Every row comes from one small tree of marks. The marks that hang from a mark follow it in brackets, in the order of their numbers. Every link used is in the known rows. Which tree was each row made from?
In the rows, 128 means zero.
Known rows:
J244{J701 J953}: [93,106,146,189,141,154,137,131,113,115,139,133,150,156,100,78,99,96,145,104,131,121,133,118,162,151,140,123,128,92,134,93,113,110,156,84,137,127,126,137,151]
J402{J701{J348{J244{J814}}}}: [86,100,170,169,133,162,113,149,122,123,125,122,148,171,149,113,100,101,138,126,141,131,128,116,127,137,136,126,127,86,129,109,109,112,143,86,112,126,140,154,178]
J494{J279{J29}}: [95,83,181,191,137,177,119,109,120,98,150,129,155,165,122,103,100,95,138,143,148,119,113,114,156,133,131,128,133,101,138,95,106,103,137,104,135,110,147,117,164]
J402{J701{J244{J513}}}: [99,101,92,137,124,162,119,128,121,100,133,125,156,165,101,100,109,99,150,112,144,127,119,124,149,129,135,127,130,79,124,100,112,103,157,86,116,127,140,159,156]
J814{J244}: [91,90,158,214,137,177,142,128,117,93,138,120,156,157,113,92,102,100,140,103,129,125,151,116,148,135,124,127,144,91,136,98,112,115,148,89,126,136,134,143,164]
J244{J348 J513 J701 J814 J953}: [85,117,99,142,155,126,162,139,111,117,128,140,144,138,80,75,95,95,133,87,117,114,125,113,178,155,159,134,113,109,156,88,125,96,148,72,131,113,113,159,136]
J29{J244{J348 J701 J745}}: [92,114,178,126,140,154,171,120,115,121,138,139,146,134,126,86,89,100,127,96,125,121,150,133,176,144,141,127,136,95,161,75,113,104,164,83,134,107,141,159,168]
J348{J244{J745 J814} J701{J402}}: [94,104,169,162,142,146,158,126,120,125,120,123,130,161,117,111,96,101,133,97,166,134,167,116,141,139,149,124,131,96,141,89,104,120,145,86,116,129,129,166,173]
J602{J953{J244}}: [91,96,159,211,142,174,117,107,118,134,134,130,155,162,149,98,104,100,134,145,127,131,187,136,133,143,135,129,139,85,136,86,108,123,142,85,116,106,140,155,187]
J953{J244{J348 J494 J701 J745 J814}}: [85,118,180,134,147,142,185,127,111,123,130,144,140,138,117,96,81,99,112,88,142,114,170,122,174,152,160,131,123,111,161,76,114,98,151,53,133,125,126,155,159]
J402{J701}: [90,99,141,189,128,172,117,129,120,97,149,125,165,167,120,96,104,94,151,117,137,127,141,120,143,134,126,122,137,77,120,93,111,114,149,88,125,133,138,154,167]
J402{J701{J244 J348 J814}}: [111,108,145,111,113,169,107,121,120,100,139,127,153,193,159,112,110,101,132,142,141,136,77,111,116,116,124,118,124,79,113,121,106,107,178,99,122,137,143,182,173]
J513{J244{J745} J279{J29 J494}}: [107,94,113,152,127,158,154,82,117,127,153,126,153,134,111,72,112,114,150,119,134,123,121,123,145,133,140,114,133,103,137,83,91,98,171,101,129,154,146,130,156]
J602{J953{J244{J494}}}: [91,95,155,196,145,167,129,108,115,131,136,134,155,167,138,96,100,101,128,137,130,128,189,132,149,148,136,131,132,93,134,87,109,119,146,73,122,104,136,140,178]
J513{J279{J131 J494}}: [92,92,131,197,129,156,111,86,114,120,161,128,154,153,96,93,109,91,152,109,140,124,116,127,148,135,125,116,130,75,141,85,100,97,156,100,119,131,146,112,160]
J701{J348 J814}: [106,101,174,160,121,163,121,115,117,100,137,128,150,181,144,101,107,99,134,129,132,132,87,111,131,125,125,119,130,86,125,113,109,112,161,108,127,127,134,168,175]
J814{J701}: [106,92,162,208,139,177,126,113,119,95,150,119,154,154,115,103,99,98,141,103,132,128,154,114,157,133,132,125,146,91,132,89,113,114,141,90,120,147,134,153,169]
J402{J701{J244{J953}}}: [102,109,135,150,132,162,108,133,117,117,144,128,157,171,122,84,105,100,142,117,131,128,134,117,137,136,134,121,126,81,120,99,110,106,173,80,127,141,137,158,158]
J513{J244{J494 J814} J279}: [94,109,89,163,143,145,144,106,114,113,145,123,159,147,95,69,106,114,144,119,118,121,126,120,157,138,144,118,126,77,140,91,112,109,168,68,134,147,131,154,151]
J513{J244 J279}: [98,103,94,185,137,160,130,101,117,106,150,118,161,144,114,73,111,111,151,129,117,126,124,127,141,134,135,116,136,63,136,88,107,117,166,86,127,146,140,153,166]
J602{J953{J244{J348 J701 J745 J814}}}: [82,120,172,154,154,151,175,114,112,134,125,144,144,140,139,93,88,99,112,118,124,121,200,133,158,152,156,130,127,116,159,76,111,107,147,66,129,109,127,180,168]
J244{J348 J494 J513{J279{J131}} J745}: [82,112,96,123,145,131,168,95,109,100,144,145,142,126,62,86,89,88,130,59,124,112,116,125,194,145,145,117,118,96,158,76,107,87,157,76,125,122,134,122,132]
J494{J279{J131{J244}}}: [92,86,156,193,142,178,89,100,116,87,142,133,149,159,96,112,101,77,143,120,148,115,111,123,170,137,115,120,137,89,142,97,109,100,150,100,130,124,147,114,164]
J494{J279}: [95,91,189,201,138,173,115,118,118,88,149,127,158,169,120,94,98,97,135,133,147,121,128,114,162,134,132,126,137,90,136,89,112,111,140,89,140,105,136,134,170]
J402{J701{J244{J513 J953} J814}}: [108,112,84,97,128,151,118,129,116,117,119,131,152,174,112,97,115,96,142,109,133,128,87,111,136,129,140,123,117,89,112,109,111,100,171,89,120,122,132,167,153]
J513{J244{J494{J279} J953}}: [101,100,143,165,153,154,125,120,112,106,150,132,154,158,104,71,101,110,132,134,139,117,116,108,172,147,144,122,121,95,134,90,110,108,170,70,141,119,127,125,153]
J402{J701{J244{J513 J814} J348}}: [102,108,95,118,123,153,114,133,121,100,128,129,148,175,108,103,107,105,143,113,144,127,95,114,145,125,141,125,123,86,128,117,114,98,162,87,116,132,136,173,153]
J953{J244{J348{J701} J494 J513 J814}}: [87,101,91,146,155,137,162,121,115,120,131,134,138,149,100,118,96,95,122,108,153,120,173,113,167,145,163,146,119,91,161,73,123,106,136,57,107,115,127,151,164]
J131{J244{J348 J494 J701{J402} J953}}: [96,110,105,124,154,138,148,132,109,100,144,145,150,154,111,68,95,91,123,87,122,117,123,109,173,158,137,132,113,116,146,96,119,105,185,69,144,141,113,136,142]
J953{J244{J494 J701 J745}}: [93,108,172,161,133,160,165,120,114,116,122,139,142,150,109,102,88,101,127,89,159,118,156,127,173,150,150,124,134,102,143,80,105,105,152,66,133,125,135,119,167]
J402{J701{J244{J745} J814}}: [107,115,166,105,116,166,138,116,117,104,129,130,153,175,134,103,105,97,133,113,143,131,114,119,131,120,131,112,131,91,112,102,102,102,175,91,129,140,140,186,166]
J513{J244{J701}}: [97,103,121,188,134,162,141,116,118,106,143,123,154,144,104,84,105,108,153,133,136,123,123,129,153,143,137,118,134,76,138,92,110,115,160,88,125,139,133,153,160]
J602{J953{J244{J348 J701{J402} J814}}}: [86,116,134,156,154,147,148,118,115,135,135,139,147,156,154,95,96,100,115,137,129,128,176,128,132,150,151,136,119,100,157,87,113,117,156,71,120,109,123,180,172]
J279{J29{J244{J701 J814}} J131 J494}: [94,88,140,155,131,158,123,96,119,163,146,135,138,146,92,121,108,93,156,123,156,118,102,133,155,140,131,125,128,96,156,95,102,83,157,114,109,114,158,106,161]
J348{J244{J494 J745 J953} J701{J402}}: [98,103,157,145,150,138,163,131,114,129,125,132,129,164,109,98,93,102,126,83,163,131,161,108,158,154,151,124,119,107,132,85,101,119,161,74,124,126,123,128,159]
J131{J244{J494 J513 J701 J745} J279}: [89,93,77,133,140,179,130,122,111,82,106,148,134,133,51,92,106,90,146,60,141,109,108,116,208,148,132,130,136,143,141,104,113,90,159,76,152,133,127,127,125]
J602{J953{J244{J814}}}: [89,101,157,204,146,165,123,110,117,141,127,130,153,163,141,97,104,101,131,142,124,130,191,134,132,142,140,129,136,92,141,91,112,117,139,80,117,108,135,169,183]
J814{J244{J348 J494 J745 J953} J701}: [100,106,164,154,164,156,188,133,107,95,144,134,144,135,105,80,83,101,105,51,111,116,177,95,186,148,147,129,133,137,149,80,113,101,164,59,135,158,117,142,142]
J279{J29 J131{J244} J494}: [99,72,130,188,128,172,101,87,118,124,154,133,148,150,95,111,112,78,159,116,148,119,114,127,151,137,112,121,135,108,138,101,101,86,156,122,113,147,151,102,159]
J701{J244{J513} J348 J402}: [115,101,100,122,120,146,116,118,122,96,136,130,140,176,118,92,108,109,139,113,152,135,76,114,141,126,135,122,124,84,135,118,108,106,173,103,117,126,131,158,159]
J513{J279}: [93,102,129,194,133,162,128,108,116,99,147,123,162,156,114,81,104,100,146,112,118,126,130,124,148,133,131,121,136,72,135,88,109,113,148,88,135,132,140,145,163]
J244{J513 J701{J402 J814} J953}: [105,114,83,120,135,136,139,124,114,111,113,138,143,167,97,88,110,97,142,91,139,127,69,106,148,141,145,124,114,101,124,108,110,107,169,97,129,115,115,143,145]
J131{J244{J701}}: [94,95,130,189,134,173,131,119,117,91,130,130,154,156,102,92,102,90,148,110,133,120,131,127,166,145,125,127,139,95,135,98,115,111,155,91,137,141,134,140,160]

Write each row's tree:
[89,111,163,133,153,140,153,130,113,87,152,142,151,166,115,87,86,99,109,116,149,114,112,102,177,145,149,134,109,112,157,92,119,102,159,65,149,106,115,150,147] -> J244{J348 J494{J279} J701{J402} J814}
[87,112,154,165,159,152,172,104,113,134,133,138,139,149,139,108,92,96,111,127,131,128,227,127,147,146,156,134,130,105,159,69,111,118,142,66,118,117,130,197,177] -> J602{J953{J244{J348{J701} J745 J814}}}
[109,109,145,134,121,154,128,117,118,94,133,133,144,186,143,103,106,101,132,122,148,133,58,107,129,128,130,119,122,90,127,120,105,115,175,107,130,130,126,162,165] -> J244{J701{J348 J402 J814}}
[108,97,179,184,137,182,157,121,116,76,134,122,140,154,123,105,91,107,124,72,134,127,144,102,162,130,132,121,151,119,138,104,104,111,156,89,127,167,133,150,162] -> J814{J244{J745} J701{J348}}
[101,84,141,156,152,169,115,116,113,100,139,139,152,164,100,87,100,91,131,120,136,111,110,105,179,147,130,131,123,128,133,102,111,95,160,88,149,126,137,94,145] -> J131{J244{J494{J279{J29}} J953}}
[100,109,87,135,138,153,136,106,117,127,104,137,142,170,135,111,114,100,129,129,144,133,114,126,127,142,146,132,121,98,129,102,104,120,156,93,111,95,127,151,172] -> J602{J953{J244{J513 J701{J402 J814}}}}
[93,72,107,186,138,204,82,111,118,101,135,132,145,143,109,106,120,85,154,118,124,119,112,117,152,134,110,131,144,123,140,112,111,96,152,107,138,150,148,139,151] -> J131{J244 J279{J29}}
[92,85,121,159,139,192,108,110,116,108,123,139,136,136,94,99,112,87,147,90,126,115,125,116,166,132,122,124,145,145,145,112,109,86,156,99,148,157,141,163,140] -> J131{J244{J745 J814} J279{J29}}
[93,104,166,170,146,154,171,133,108,103,129,135,146,152,90,70,91,104,125,60,127,118,159,107,177,147,138,122,133,121,134,92,108,104,167,70,143,139,121,125,142] -> J814{J244{J494 J745 J953}}
[98,97,80,113,146,145,146,125,116,143,121,141,140,145,78,91,104,104,149,95,134,115,96,121,186,155,147,134,120,109,143,95,111,93,158,90,125,99,143,87,140] -> J279{J29{J244{J494 J513 J701 J953}}}
[93,90,145,138,137,187,111,111,118,140,127,138,134,134,112,105,111,101,147,100,127,121,122,123,161,129,130,126,146,124,154,102,107,88,156,101,138,123,155,156,155] -> J131{J279{J29{J244{J745 J814}}}}
[98,92,135,153,130,147,121,137,124,113,119,125,135,165,130,105,105,105,139,108,154,135,92,114,139,140,139,128,124,90,137,109,105,115,149,103,106,108,132,130,173] -> J701{J348{J244{J513}} J402}
[102,105,81,117,143,144,147,110,118,113,127,131,137,162,140,129,109,91,121,122,158,133,124,108,122,130,152,140,120,80,147,84,112,119,151,84,99,115,128,168,182] -> J953{J244{J348{J701{J402 J814}} J513}}
[90,91,89,138,133,160,127,101,121,138,127,136,134,135,71,126,106,88,164,104,150,117,78,140,172,144,134,125,131,84,153,95,105,89,148,117,102,103,161,92,152] -> J279{J29{J244{J513 J701}} J131}
[84,111,161,172,145,147,160,130,114,107,147,134,153,146,112,87,91,95,130,111,123,118,145,119,163,144,145,131,124,95,156,87,122,104,146,77,134,124,123,176,154] -> J244{J348 J701 J814}
[90,90,140,153,160,163,107,103,112,110,152,142,144,142,105,104,97,73,127,121,127,109,103,114,167,148,126,127,120,115,157,92,110,84,159,99,129,128,144,108,148] -> J494{J279{J29 J131{J244{J348 J953}}}}
[87,109,195,168,144,151,162,142,114,137,112,130,135,142,113,88,90,100,135,88,139,122,150,124,166,159,151,120,128,108,137,86,103,107,147,80,131,120,130,124,161] -> J348{J244{J701 J745 J953}}
[96,82,163,125,137,181,122,105,115,144,157,144,139,125,137,97,113,98,134,112,127,119,132,118,162,133,129,135,138,134,165,83,104,84,163,102,131,115,152,148,161] -> J131{J279{J29{J244{J348 J745}} J494}}
[101,83,123,126,124,153,132,84,119,150,136,140,134,133,75,112,108,93,157,87,158,120,104,134,173,137,131,119,136,107,150,86,95,79,156,123,103,105,158,98,157] -> J279{J29{J244{J513 J745}} J131 J494}
[96,121,71,109,152,123,147,122,111,123,134,133,148,141,97,67,103,104,128,97,102,121,117,115,158,138,158,131,111,91,157,90,120,91,162,68,129,125,126,173,139] -> J701{J244{J348 J513{J279} J814 J953}}
[96,100,76,129,138,148,134,109,117,117,128,131,154,149,91,84,107,108,146,95,120,122,111,127,178,138,139,131,131,76,145,85,114,106,158,80,125,100,146,113,159] -> J29{J244{J494 J513{J279}}}
[98,107,179,146,133,156,145,116,118,132,128,133,147,149,115,86,96,104,141,92,128,126,157,130,165,132,137,119,145,92,147,87,112,104,159,90,132,114,141,165,173] -> J29{J244{J745 J814}}
[90,97,70,142,143,147,143,106,118,131,119,131,145,145,95,105,106,104,140,105,136,116,118,121,155,139,156,135,123,97,147,92,108,94,136,77,118,125,144,102,154] -> J953{J244{J494 J513{J279{J29}} J814}}
[96,83,146,158,147,172,121,112,117,94,134,135,153,165,98,100,100,92,131,127,141,111,116,109,176,137,129,133,128,125,139,106,114,92,147,89,147,127,139,116,151] -> J131{J244{J494{J279{J29}} J814}}
[85,107,120,146,160,134,127,118,107,120,146,145,145,143,80,87,93,77,129,83,114,112,135,117,178,154,131,124,116,108,154,94,122,87,171,74,128,143,124,143,139] -> J279{J131{J244{J348 J494 J814 J953}}}
[87,107,84,152,144,142,150,112,115,94,144,130,158,138,102,77,102,96,137,100,110,121,124,120,165,138,144,131,125,82,152,79,117,105,145,81,125,116,131,150,153] -> J244{J348 J513{J279}}
[119,117,175,81,125,140,149,117,110,116,128,141,135,181,132,84,98,107,116,99,133,129,85,104,154,131,140,111,116,112,122,114,103,94,193,87,142,134,127,165,151] -> J701{J244{J494 J745 J953} J348 J814}
[91,108,168,168,146,154,155,107,113,137,122,141,146,160,124,90,92,105,119,107,132,125,202,131,161,147,148,124,132,115,140,86,106,109,150,67,130,112,129,162,168] -> J602{J953{J244{J494 J745 J814}}}
[102,74,102,144,129,199,97,102,114,115,128,137,142,153,117,116,130,86,149,134,139,117,72,107,145,132,115,134,132,142,133,117,104,86,164,115,140,140,142,133,149] -> J131{J244{J701{J814}} J279{J29 J494}}
[90,86,178,196,147,179,141,130,114,76,140,126,156,169,107,94,94,103,120,113,145,115,132,103,173,137,130,133,133,106,138,96,112,109,147,75,142,113,132,110,158] -> J814{J244{J494{J279}}}
[120,100,142,161,131,169,120,111,121,99,153,119,146,167,128,103,105,104,135,106,148,136,131,112,138,125,132,121,138,87,131,103,108,112,166,94,118,156,133,167,169] -> J814{J701{J244 J402}}
[87,96,162,149,137,145,166,131,117,119,109,131,138,143,86,94,94,101,135,78,147,122,143,124,182,150,149,124,129,111,136,85,107,102,136,81,120,103,131,119,160] -> J348{J244{J494 J513 J745}}
[115,115,111,147,141,155,149,97,116,98,139,121,143,141,114,86,99,118,134,93,121,127,121,111,157,128,148,109,139,98,141,99,102,108,173,81,129,179,135,177,159] -> J513{J244{J745 J814{J701{J348}}} J279}
[99,110,184,159,152,159,161,116,116,120,137,130,141,131,137,111,86,98,113,84,132,122,194,115,158,137,157,129,142,112,160,72,113,103,141,65,117,149,132,178,181] -> J953{J244{J348 J745 J814{J701}}}
[101,116,152,148,136,143,156,126,113,109,134,141,142,155,103,70,92,101,137,74,146,124,124,116,164,149,144,114,127,108,133,94,103,109,175,85,144,134,118,143,145] -> J244{J701{J402} J745 J953}
[94,108,145,149,131,157,135,108,114,98,121,143,131,151,76,108,91,86,141,77,147,117,99,127,176,142,128,111,133,110,148,111,106,90,169,98,133,155,137,143,146] -> J279{J131{J244{J701{J348} J745 J814}}}
[103,108,97,99,143,138,167,110,118,112,136,138,135,144,110,102,99,100,130,85,148,130,143,120,169,136,148,134,131,91,159,73,113,113,165,87,114,108,132,166,167] -> J29{J244{J348{J701{J402}} J513 J745}}
[96,68,139,194,129,193,90,107,117,124,157,132,147,148,115,101,123,94,153,131,143,122,115,111,145,132,120,132,137,126,141,102,103,91,146,110,131,130,144,131,154] -> J131{J279{J29 J494}}
[85,92,168,191,158,164,124,122,108,99,142,135,144,160,81,100,93,90,123,95,146,111,113,105,178,147,130,125,124,104,142,97,107,97,160,77,134,116,134,85,142] -> J814{J244{J494{J279{J131}} J953}}
[85,87,111,151,144,159,131,103,116,98,134,142,136,150,49,124,95,85,142,111,174,105,63,118,196,148,141,128,116,109,146,98,104,82,137,99,124,97,145,65,130] -> J244{J494{J279{J29 J131}} J513 J701}
[97,106,122,112,133,148,169,119,116,116,113,143,140,142,74,88,94,106,141,71,146,117,121,130,203,147,147,126,133,105,146,85,111,99,161,80,131,96,137,116,149] -> J29{J244{J494 J513 J701 J745}}
[97,99,116,149,137,149,125,120,120,129,121,129,149,150,95,94,106,103,153,100,127,125,130,128,166,134,140,130,138,82,148,92,120,103,147,93,116,100,140,153,168] -> J29{J244{J513 J814}}
[102,104,83,144,129,152,129,107,118,102,131,123,152,154,93,84,109,106,147,109,125,126,107,126,156,130,141,125,129,73,138,95,110,103,156,89,125,124,142,145,154] -> J701{J244{J513{J279}}}
[85,114,175,147,156,143,171,112,111,137,134,147,148,147,136,86,86,100,105,113,118,122,210,128,163,150,154,130,124,120,155,75,112,105,152,59,128,108,125,176,167] -> J602{J953{J244{J348 J494 J745 J814}}}
[100,112,187,133,133,152,164,115,115,106,153,134,148,145,129,82,91,100,122,104,128,125,155,124,159,132,139,119,131,96,151,83,111,98,165,82,132,133,133,189,161] -> J701{J244{J348 J745}}
[111,106,142,161,152,161,140,117,113,106,121,131,143,145,91,84,95,94,134,59,116,121,168,109,178,141,139,119,145,131,134,96,114,98,161,77,140,172,123,164,151] -> J131{J244{J745 J814{J701} J953}}
[93,105,105,111,131,161,172,130,113,83,107,134,151,162,89,102,102,98,129,64,142,119,110,103,164,130,136,124,130,117,116,103,107,102,161,78,127,130,126,140,143] -> J402{J701{J814{J244{J494 J513 J745}}}}
[90,89,86,178,135,161,106,104,117,98,127,133,145,145,62,108,107,76,159,87,139,119,109,131,172,140,120,120,137,86,140,99,113,96,150,104,112,132,139,122,153] -> J279{J131{J244{J513}}}
[105,112,151,143,132,152,132,126,113,111,128,136,143,176,131,93,104,98,132,119,130,127,72,106,143,140,137,120,119,97,125,113,108,108,171,98,137,126,126,151,159] -> J244{J701{J348 J814} J953}
[94,109,138,174,133,150,140,125,118,106,138,131,148,165,106,89,100,101,143,104,146,126,121,118,149,139,139,123,127,92,141,104,113,111,157,89,134,130,122,161,153] -> J244{J701{J402} J814}
[104,106,148,137,133,148,134,119,118,106,164,130,152,161,146,83,100,100,125,122,133,132,129,118,133,130,134,126,124,81,148,94,114,107,174,88,124,133,129,186,167] -> J701{J244{J348} J402}
[89,83,170,178,141,169,114,97,116,105,158,138,145,161,87,119,95,84,137,126,163,112,91,118,174,140,127,121,124,100,141,96,102,89,143,102,127,112,150,85,149] -> J244{J494{J279{J29 J131}}}
[83,107,158,183,155,154,139,114,115,140,141,135,154,152,155,93,97,97,116,145,110,127,205,131,135,147,145,136,128,96,157,81,117,115,143,71,116,105,130,188,182] -> J602{J953{J244{J348 J814}}}
[87,87,167,172,145,161,117,102,116,113,152,138,143,161,80,118,94,86,136,123,159,111,96,114,171,139,133,121,121,105,147,101,106,83,141,96,129,115,145,102,143] -> J244{J494{J279{J29 J131}} J814}
